(in the rows, 128 means zero)
Known rows, with every step that occurs:
rada deve mimun: [114 107 150 157 116 118 132 127 145 106 111 106 126 135  94 123 151 145
 157 153  92 106 164 162 117 189 170 136  96 128 132 122 130 138 171 107
  84 162 145 141 144]
bezup rakuz dimema ruma: [155 138 147 100  75 157 142 141 168  89 144 108 169 101 101 106 131 158
 134 181 124 150 151  92  90 159 173  85 113 120  91 123  95 133 146 201
 142 111 146 143 129]
ludune rada deve mimun: [102  96 137 158 119 115 136 118 164 138 120 122 117 159  97 129 159 147
 147 153  90 125 122 166 122 179 178 146  88 132 150 105 140 138 119 127
 101 148 147 137 138]
tulu dimema rakuz zazuk: [ 29 144 162  68 144 117 112 141 148  94 114 103 144 174 118 113  64 140
 158 136 152 115 145 158 113 148 166 163 142 133  83 131 119 159 156 176
 128 221  73 162 165]
zitimi zazuk rakuz bezup: [ 73 115 165  82 137 157 114 159 187 103 145 109 149  96 144 123 107 161
 133 171 148 104 180 144 133 170 158 211 117 102  98 117 123 163 161 189
 154 124  54 160 156]
rada deve ruma dimema: [103 134  84 151  96 143 144 131 133 138 116 112 102 134  93 140 165 150
  90  83 136  67 171 176 116 219 172 125 100 140 122 129 148 161 150 158
 147 166 168 145 142]
ludune rada deve ruma: [111 104 111 147 118 128 129 123 166 167 120 127 119 154 102 150 174 153
 112  95 114 109 117 164 118 207 155 146  97 144 141 123 139 139 104 160
 140 141 154 145 159]
deve ruma: [110 115 154 125 108 145 123 125 149 118 118 110 144 133  70 141 117 157
 123  81 141 115 156 151 115 155 162 122 130 128 110 130 147 155 134 119
 149 129 100 145 153]
tulu ludune: [ 84  91 189 123 127 134 119 128 153 115 145  96 132 114  96 135  95 147
 159 137 168 110 136 128 156 151 196 123 125 120 114 119 129 153 171 141
 127 160 101 176 143]
deve rada: [104  85 160 131 119 125 137 131 157  45 121  99 129 130  98 145 111 160
 151 125 148 110 154 123 117 153 188 114 106 115 121 123 135 154 106  94
 179 139 133 143 160]
deve rada ludune tulu dimema: [ 51  97 178 157 116 135 127  95 130  60  75 148  86 147 106 146 130 146
 132 133 158 135 155 123 128  89 188 109 139 142 150 135 117 118  57 151
 143  94 104 121 127]
tulu dimema rakuz: [ 22 137 161  99 150 127 122 138 126 102  92 109 134 176  88 124  63 150
 154 166 159 111 131 149 103 141 168 106 137 166 110 130 109 155 148 169
 126 205  94 155 141]
zitimi zazuk mimun: [131 105 180  81 138 147 129 130 166 102 126 117 152 113 170 165  90 174
 133 165 159  96 195 128 146 168 174 176 127 113  95 135 140 144 152  88
 155 123  84 119 107]
dimema ruma deve mimun: [147 107 123 135  67 153 148 130 140 153 116 108 136 131  67 128 108 120
 103 182  83 105 165 151 100 120 155 101  86 134 128 121 154 129 122 100
  84 123 145 154 139]
deve mimun: [105 110 180 130 118 124 133 122 159  88 113 103 135 136  73 136 100 161
 169 151 118 115 157 159 135 124 168 110 112 127 115 113 139 147 150  81
  98 138 103 141 147]
mimun zazuk rakuz dimema ruma deve: [114 134 119 110  63 176 124 139 180 164 147 112 169 112  61 107 134 147
  91 161 116 124 165 118 125 173 151  57 103  98  98 125  97 168 112 236
 119  93 171 157 121]
rada deve ruma dimema rakuz: [ 76 134  87 131 113 140 145 141 121 133 121 111 112 158  79 121 116 150
  93  97 129  86 172 185  91 203 161 101 118 163 129 138 141 171 156 183
 144 219 165 151 149]
ruma deve: [102 108 142 123 118 145 136 147 136 157 112 115 152 128  91 143 106 131
 122 137 117 112 155 142 131 165 178 111 112 127  99 115 143 164 121 138
 136 142 143 159 155]
bezup rakuz dimema: [111 138 170 106 117 134 132 140 170  85 143 106 167 117  96  96 138 175
 162 145 128 154 152 108 125 164 177  95 126 105  90 105  90 145 145 197
 162 128 145 138 127]
tulu dimema ruma: [108 134 141 103  75 160 124 137 148  93  85 108 129 131  81 135 115 137
 133 180 165 102 128 125  94 161 165 121  91 149 113 147 121 122 143 141
 104 131  99 151 127]
ruma dimema: [103 133 128 121 110 150 128 136 142  96 111 112 117 123  89 141  99 154
 138 142 167  89 164 142 135 162 192 115 108 144 100 111 157 158 146 139
 143 140 136 147 137]
rakuz dimema ruma: [159 140 152 101  86 161 148 137 153  98 140 106 174 114 105 140 114 138
 135 178 127 148 145  92  91 169 168 109  99 107 112 131 117 137 147 142
 118  91 135 146 134]
deve ruma dimema rakuz zazuk zitimi: [ 93 147 136  66 114 140 129 150 141 117 148  92 141 131 103  96  75 183
  82  68 161  96 178 197 174 123 158 152 140 126  83 130 166 184 152 165
 153 199 127 171 197]
deve ruma dimema rakuz bezup: [ 65 148 103 101 126 154 150 163 132 116 150 108 130 155  62 124  67 154
  95  99 129 101 155 183 103 142 146 118 128 158 109 133 146 185 142 164
 162 190 101 160 182]
bezup rakuz dimema ruma deve: [153 135 115 111  60 156 147 154 141 149 141 117 174 112  94 101 138 128
  99 178 104 137 159 104  96 158 163  74 101 114  94 125  96 143 132 219
 147 107 183 155 125]
mimun zazuk zitimi: [119 122 214 110 121 150 134 129 169  99 113 107 152  94  46 103 119 180
 151 130 159 137 165 146 214 138 171  99 119 129  95 126 153 182 133 130
 126 133 113 153 181]
ludune rada deve ruma dimema rakuz: [ 73 122  65 132 128 136 136 124 129 171 135 132 101 179  90 132 115 151
  81 108 123  85 128 189 105 194 171 108 113 168 142 129 150 166 108 206
 155 197 173 159 152]
dimema ruma: [153 121 157 107  82 163 141 139 157 103 111 103 155 116  84 141 115 143
 133 183 146 123 147 120  98 167 182 120  91 130 104 142 157 133 137 120
 116 119 106 150 146]
deve ruma dimema: [ 97 129 107 124  99 150 131 128 144 122 119 117 110 139  76 144 112 161
  96  74 157  80 159 164 125 145 160 108 115 130 111 114 159 159 134 127
 147 137 129 151 148]
bezup rakuz dimema ruma deve mimun: [159 128 115 128  58 154 149 138 147 142 141 107 166 131  81  94 134 147
 109 177  67 130 161 122 104 114 158  67 101 120 105 109  89 132 134 173
 110 113 187 144 119]
mimun zazuk: [ 88 114 174 116 116 138 122 120 177  96 111 106 145 127  36 116 113 152
 156 128 153 120 169 128 140 157 177  97 123 137 101 107 149 182 134 133
 128 149 114 144 157]
bezup rakuz zazuk: [104 131 177  90 106 123 110 145 182  84 140 104 159 112 123  95 128 162
 153 126 132 128 175 128 125 164 189 164 129 118  55 101 129 141 148 188
 166 176 102 155 160]
ludune tulu dimema ruma: [103 142 171 121  86 157 129 126 120  96  58 139 124 133  82 131 117 131
 131 185 145 111 136 119 109 104 176 134  89 164 118 144 110 108 127 142
 104 122  85 143 116]
ludune tulu dimema: [ 51 133 181 121 122 135 117 119 123 101  59 147 119 145  77 127 111 149
 152 143 148 111 130 141 142 110 177 138 118 157 122 130 111 126 132 146
 125 133  79 139 130]
ludune tulu dimema rakuz: [ 14 131 180 106 151 120 116 123 110  96  64 148 134 167  76 115  62 144
 139 153 148 122 133 151 124  97 170 104 136 174 123 136 101 134 128 172
 122 202  80 149 133]
ludune rada deve mimun zazuk rakuz: [ 58  99 133 167 103 122 100 114 197 144 126 141 114 151  59  95 180 173
 138 145 107 120 146 168 148 179 169  99  99 125 140 101 125 159 101 214
  96 146 141 141 135]

Rows:
[ 87 149 137  67 125 150 138 149 140 103 161 116 150 145 158 138  58 171
 120 134 161  95 183 165 140 171 190 150 128 132  75 147 147 170 147 143
 139 204 110 133 137]  ruma dimema rakuz zazuk mimun
[ 67 141 104 111 122 141 139 124 119 121 122 118 127 160  67 129  64 165
  95  88 152  88 163 177  96 133 162  88 131 155 111 131 154 180 134 149
 155 198 127 158 147]  deve ruma dimema rakuz
[ 49 146 190  74 140 123 130 140 127 101 100 154 153 165 147 137  68 162
 139 144 143 122 158 150 142 120 174 160 142 142  91 168 100 129 143 150
 131 202  63 126 121]  ludune tulu dimema rakuz zazuk mimun
[ 87  86 130 167 118 131 126 125 159 193 159 114 109 162  97 136 168 157
 112 100 130 108 106 149 142 189 168 142 116 137 149 122 118 156 135 177
 151 159 146 181 153]  tulu ludune rada deve ruma
[ 77 135 172 112 114 144 114 152 187 106 150 112 173 115 118 122 122 178
 152 141 148 136 136 132 139 183 173 104 108  86  99 117  81 156 140 206
 130 102 129 136 121]  zazuk rakuz dimema
[120 112 138 139 109 129 131 129 153 136 111 109 137 131  96 139 172 139
 120  90 119 108 168 154 113 215 150 135 101 121 125 138 134 142 152 135
 146 158 146 149 156]  rada deve ruma
[ 21 146 194  90 136 120 119 109 125 112  82 147 121 168 134 133  77 130
 142 141 138 155 164 154 127  98 178 160 174 135 114 136 118 125 119 215
 108 169  70 142 157]  rada ludune tulu dimema rakuz zazuk
[ 89 114 206 128 116 143 135 104 141 119  91 152 140 117 104 155 117 138
 151 155 133 163 167 137 151 112 194 122 128 131 128 123 151 124 103 162
 124  84  94 123 137]  rada ludune tulu
[ 96  81 185 155 115 130 143  96 142  62  97 145 107 122 110 143 124 149
 137 121 138 154 170 123 140 113 212 113 128 126 161 138 147 130  61 141
 163  77 111 120 143]  deve rada ludune tulu
[ 84  95 151 149 126 118 126 122 160 167 161 110 110 141 121 140 150 136
 140 157 143 113  92 137 149 198 200 153 105 134 141 121 117 144 139 191
 131 160 147 176 148]  tulu ludune rada deve
[128 125 216  72 110 131 132 154 174 101 143  98 165  92 126 110 108 168
 150 131 150 125 161 163 195 153 177 192 122  89  74 130 159 161 158 130
 137 136 105 154 192]  rakuz zazuk zitimi
[ 50 126 176 117 102 145  99 132 193 106 111 117 161 111  53 104 127 172
 149 139 163 117 173 145 148 168 175  83 119 125  89 114 130 186 120 202
 128 144  94 142 136]  mimun zazuk rakuz
[125 114 109  79  93 172 125 153 169 169 147 110 167 107 144 127 114 134
  77 191 131 109 185 131 108 172 153 154  95  81 110 123 102 146 132 214
 136  94 163 158 107]  zitimi zazuk rakuz dimema ruma deve
[ 73 142 171 111 109 148 115 128 199 106 134 108 170 121  70 101 125 181
 150 133 151 138 162 117 145 182 168  72 131  93 106 114  87 189 127 216
 140 106 130 142 130]  mimun zazuk rakuz dimema
[ 96  99 162 149  68 157 134  91 127  62  75 147  94 136 100 147 138 133
 110 175 149 134 144 106 102  97 196 103 105 148 159 155 134  94  58 157
 118  79 108 124 122]  deve rada ludune tulu dimema ruma
[ 63 131 127  96 130 141 127 131 123 100 125 108 129 150  90 127  52 155
 130 150 161  97 161 161 115 142 196  93 125 158 103 113 150 182 148 154
 138 200 127 160 142]  ruma dimema rakuz
[140  81 141 157  66 171 149 105 117 126  96 142 124 123  98 149 129 117
  79 166 109 144 171 120 116 105 197 100  98 128 166 145 153 116  40 149
 137  70 157 138 140]  dimema ruma deve rada ludune tulu
[ 88 139  87 128 113 152 155 161 125 135 142 113 110 150  82 127 124 140
  87  99 113  90 165 183  88 206 141 134 108 162 120 139 129 174 168 194
 152 211 134 157 186]  rada deve ruma dimema rakuz bezup
[ 96  88 163 144 120 140 142 108 164  60 126 113 120 126 118 150 130 154
 140 125 143 149 166 115 132 151 195  99 138 121 139 127 159 142  68 133
 159  89 126 125 153]  deve rada ludune
[143  83 116 150  64 165 155 115 137 120 127 108 126 131 113 153 135 119
  82 160 121 137 172 112 106 152 193  87 102 130 146 137 171 135  48 139
 142  77 166 137 137]  dimema ruma deve rada ludune
[150 127 114 125  72 157 152 111 163 151 135 115 155 144  25 109 120 119
 104 165  77 127 163 123 105 120 146  63 108 100 124 102 113 169 132 128
  85  94 182 142 144]  rakuz dimema ruma deve mimun zazuk
[161 102  98 119  69 162 153 142 136 114 154 107 146 132 107 130 129 116
  86 155 116 124 148  94  84 153 170  86  85  89 140 131 107 154  88 124
 163  93 196 146 143]  rakuz dimema ruma deve rada
[100  80 131 139 115 138 143 136 141 104 122 103 132 139 100 134 111 137
 114 119 122  99 159 133 124 148 178 111 101 129 133 118 141 163  88 117
 176 140 165 146 158]  ruma deve rada
[ 58  93 144 162 103 138 131 100 114 118  68 149  89 158 104 144 127 125
  96 127 123 120 154 134 139  97 187  98 127 145 159 122 114 119  39 169
 146 100 144 132 132]  ruma deve rada ludune tulu dimema
[ 73 115 153  73 135 131 106 146 189 110 140 107 160 105 157 127 104 171
 136 163 164 120 188 128 130 171 168 158 134  74 111 114  94 160 151 198
 152 101 110 156 107]  zitimi zazuk rakuz dimema
[110 120 109 138  71 158 136 130 123 149  82 120 112 159  70 125 115 123
 106 180 103  79 140 148  93 110 141 104  88 149 124 123 123 130 131 115
  64 135 135 151 122]  tulu dimema ruma deve mimun
[102 111 115 143  50 165 116 123 171 155 115 119 143 127  30  96 130 154
  99 176  97 105 182 158 114 122 141  56  87 132 113 111 133 168 111 179
  71 123 133 152 124]  dimema ruma deve mimun zazuk rakuz
[ 98 100 116 129  72 159 138 122  99 109  71 140 107 149  74 128 132 122
  81 149 129  95 145 127 106  98 173 108  81 148 145 144 103 128  74 129
 141 118 146 146 129]  ludune tulu dimema ruma deve rada
[125 133 114 109  70 176 134 157 161 163 146 112 175 111 114 128 132 142
 104 186 119 126 156 122 116 181 154  81  91 103 110 135  94 148 124 222
 115  94 169 151 116]  zazuk rakuz dimema ruma deve
[ 70 114 136 136 102 142 120 127 179 155 142 117 154 134  50 100 123 166
 121 134  89 125 174 151 160 124 141  51 123  92 110  97  92 188 120 190
 102 109 168 136 132]  ruma deve mimun zazuk rakuz dimema
[ 71 136 187 113 107 162 125 168 177 103 143 116 160 107 117 115 124 175
 149 154 136 130 143 149 136 183 169 152  95 116  97 124 115 153 145 201
 139 126  62 146 159]  zazuk rakuz bezup
[ 90 142 116  76 115 147 140 143 143 119 159 112 140 157 133 144  65 179
  85  78 152  87 185 182 116 156 160 131 141 133  88 145 151 168 138 141
 159 201 105 129 137]  deve ruma dimema rakuz zazuk mimun
[119 125 117 130  63 165 132 140 159 160 148 115 169 128  95 115 133 143
 101 186  80 120 155 150 113 135 155  76  83  81 118 126  96 141 126 178
  79  88 164 143 103]  zazuk rakuz dimema ruma deve mimun
[ 97 121  70 151  99 139 138 119 153 170 127 134  91 152  94 146 165 159
  82  91 132  82 130 168 122 206 170 136  98 156 137 107 150 155 102 180
 153 143 183 151 138]  ludune rada deve ruma dimema
[ 91 127 147 135  71 163 134 110 110 165  64 151 120 145  96 148 127  94
  88 179 122 128 147 131 120  99 171 102 110 160 135 142 128 102  82 194
  94  79 119 138 124]  rada ludune tulu dimema ruma deve
[129 132 211  78 101 130 125 156 182  92 149  99 169  79 127  78 140 186
 151 123 151 131 173 142 195 144 175 167 125 118  52 120 136 149 154 179
 163 151 115 149 181]  bezup rakuz zazuk zitimi
[131 133 193  95  96 137 121 151 181  80 158 120 174 109 160 111 128 185
 155 135 145 124 183 124 148 177 180 163 132 125  57 133 127 136 139 163
 170 170  85 119 125]  bezup rakuz zazuk mimun
